What can hang from each mark
q_63: q_216
q_642: q_192 q_403
q_406: q_127
q_216: q_192
q_192: q_216 q_403 q_406 q_618 q_642
q_127: q_406
q_618: q_192 q_403 q_406
q_403: q_192 q_618 q_642

Every row comes from one small tree of marks. The marks that hang from a mark follow it in brackets, in the order of their numbers. Every link used is in the known rows. Which tree was each row made from?
Known rows
q_618[q_403[q_642] q_406[q_127]]: 6	-7	2	-7	12	-9	-11	-3	0	4	7	5	-6	29	25	18	-15	10	-1	0
q_403[q_192[q_406 q_618 q_642]]: 3	8	0	8	-6	7	10	1	-3	-8	-10	-11	1	-21	-1	-16	12	-7	0	-13
q_192[q_216 q_403 q_406[q_127] q_618 q_642]: -18	13	-20	0	-8	6	-1	2	-8	9	-7	-11	-6	-38	-5	7	3	11	14	-3
q_406[q_127]: -4	-12	3	-9	-6	4	-14	-4	-7	9	4	14	-4	13	11	13	-3	1	5	11
q_63[q_216[q_192[q_618[q_406] q_642[q_403]]]]: -4	-5	-3	-3	13	-9	16	-9	10	0	-10	1	4	-12	-14	8	5	10	-4	-6
q_63[q_216[q_192]]: -3	-14	4	-8	1	6	-7	-7	5	-2	1	15	3	1	-6	-5	9	-3	5	3
q_618[q_403[q_192 q_642] q_406[q_127]]: 15	7	4	-6	11	-4	-5	0	2	-4	2	0	-8	31	20	4	-12	5	-8	-11
q_642[q_192[q_403 q_618]]: -4	1	5	-4	-6	-4	18	-5	1	-1	-9	1	4	-15	-9	3	0	-3	-3	0
q_618[q_192 q_403[q_642]]: 12	-7	-1	-4	14	-6	3	1	-1	-7	3	11	6	14	12	11	-16	3	8	-8
q_403[q_192[q_618[q_406]] q_642]: 12	8	7	2	3	-11	10	6	-4	-9	-1	-7	-4	11	10	-15	4	-3	-19	-15
q_127[q_406]: 0	-18	17	-2	-1	-9	-6	-4	2	4	8	12	1	10	6	-13	3	-7	-5	17
q_192[q_216 q_403 q_406]: -12	0	-12	-4	-10	6	1	-9	2	7	8	-4	6	-15	-5	-22	3	-5	7	8
q_403[q_618[q_192]]: 9	-15	-1	3	2	-14	2	8	-4	-8	2	8	2	13	-4	10	-3	-6	3	-1
q_63[q_216[q_192[q_618[q_403]]]]: 4	-9	-4	-7	5	-10	1	-3	10	-13	-1	1	-2	1	-3	17	5	13	7	-6
q_403[q_618]: 2	-15	1	-2	-5	-10	-4	2	-4	0	9	8	8	17	8	8	-4	-5	6	3
q_192[q_216 q_406[q_127] q_618[q_403[q_642]]]: 1	15	-18	0	-1	-6	-14	7	-5	-2	11	-11	-7	3	17	5	-5	10	1	-4
q_192[q_216 q_406 q_618[q_403]]: 1	1	-14	2	-8	-9	-1	-1	4	-9	9	-14	-2	-3	1	-4	6	3	5	5
q_642[q_192[q_216 q_406 q_618] q_403]: 0	13	-7	3	-10	-3	15	-8	5	-1	4	-8	9	-7	-15	-25	5	-14	-18	11
q_403[q_618[q_192[q_216 q_406]]]: 6	-1	-12	12	-5	-8	-3	10	-1	-9	8	-5	0	2	-12	-16	8	-12	-1	3
q_216[q_192[q_642[q_403[q_618]]]]: -3	-5	7	-3	7	5	16	-2	1	8	-2	5	20	-1	-5	16	-16	5	15	-3
q_403[q_642[q_192]]: 1	0	12	-2	0	7	1	-3	-4	3	2	17	11	7	7	-15	-5	-16	-6	0

Which tree is each row?
0	4	-16	4	5	9	-8	2	0	-2	-5	0	-9	-15	-8	10	-1	4	16	0
q_618[q_192[q_216 q_406[q_127] q_642] q_403]
-1	9	-8	0	-6	4	3	7	-4	-4	-2	5	6	-10	-10	-11	4	-10	13	-12
q_403[q_192[q_216 q_642] q_618]
-7	-6	14	8	-1	25	2	-3	1	6	-6	0	7	-20	-4	-11	6	-4	15	3
q_216[q_192[q_406 q_642]]
1	-2	6	0	2	-13	3	0	4	5	-4	0	-6	14	-4	13	-6	-3	-11	2
q_642[q_192[q_403[q_618[q_406[q_127]]]]]
-1	10	2	3	4	7	-6	10	-5	9	4	-10	6	4	12	6	-16	9	3	-11
q_216[q_192[q_403[q_618 q_642] q_406[q_127]]]
0	-5	-3	7	3	13	-7	1	-7	3	-9	4	-7	-14	-2	5	2	-3	8	1
q_618[q_192[q_406[q_127] q_642]]
-1	3	6	7	-8	-9	8	1	4	-6	-3	-2	-10	-5	-18	-16	18	-11	-17	11
q_642[q_192[q_216 q_618[q_406]]]
-1	-11	1	0	-1	9	-10	-7	8	-3	3	4	3	-2	-5	-21	14	-7	-2	3
q_63[q_216[q_192[q_406]]]
-2	-5	13	4	-6	19	-12	0	-1	7	1	-2	-5	4	3	-3	4	0	1	12
q_216[q_192[q_406[q_127]]]
7	6	5	11	-1	-2	-3	5	-2	-2	8	0	12	13	10	-23	-3	-20	-13	-7
q_403[q_618 q_642[q_192[q_406]]]
-6	-3	10	-5	-3	3	17	1	-1	1	-7	-6	3	-16	-7	13	-2	14	9	-1
q_216[q_192[q_403 q_618]]
-4	4	-1	-8	-7	4	12	-14	5	6	5	14	14	4	-15	-18	-5	-16	-7	15
q_642[q_192[q_216] q_403]
6	9	5	4	6	5	-7	9	-2	-3	2	-15	-4	6	18	15	-9	16	1	-8
q_216[q_192[q_406[q_127] q_618[q_403[q_642]]]]
-3	-8	0	-4	-1	-5	-1	0	2	-8	-3	5	-2	-7	-8	3	14	4	0	-3
q_63[q_216[q_192[q_618]]]
-1	-4	8	0	11	0	7	1	2	12	-5	-1	3	11	-3	26	-14	11	2	1
q_216[q_192[q_642[q_403[q_618[q_406[q_127]]]]]]
-5	8	0	5	-13	14	-13	-3	0	4	3	4	-7	-2	-9	-23	11	-18	-10	16
q_642[q_192[q_216 q_406[q_127]]]
-5	-1	-6	-5	13	-6	5	-6	5	5	-11	1	-5	-7	-10	22	1	17	-6	-4
q_63[q_216[q_192[q_618[q_406[q_127]] q_642[q_403]]]]
-16	6	-13	-3	-1	-6	4	1	-5	10	-10	-5	-13	-28	-9	19	3	16	8	-1
q_192[q_216 q_403 q_618[q_406[q_127]] q_642]
8	3	12	1	12	-7	-1	9	0	-3	-1	-10	-12	16	14	26	-9	22	-4	-6
q_216[q_192[q_618[q_403[q_642] q_406[q_127]]]]
-3	23	-6	8	-9	4	-10	9	-8	1	3	-5	-6	-8	1	-19	6	-10	-16	0
q_403[q_642[q_192[q_216 q_406[q_127] q_618]]]
13	3	-1	-3	-2	6	-8	-5	4	-6	3	-6	-6	20	13	-2	-4	-2	-1	-2
q_618[q_403[q_192[q_406[q_127]]]]
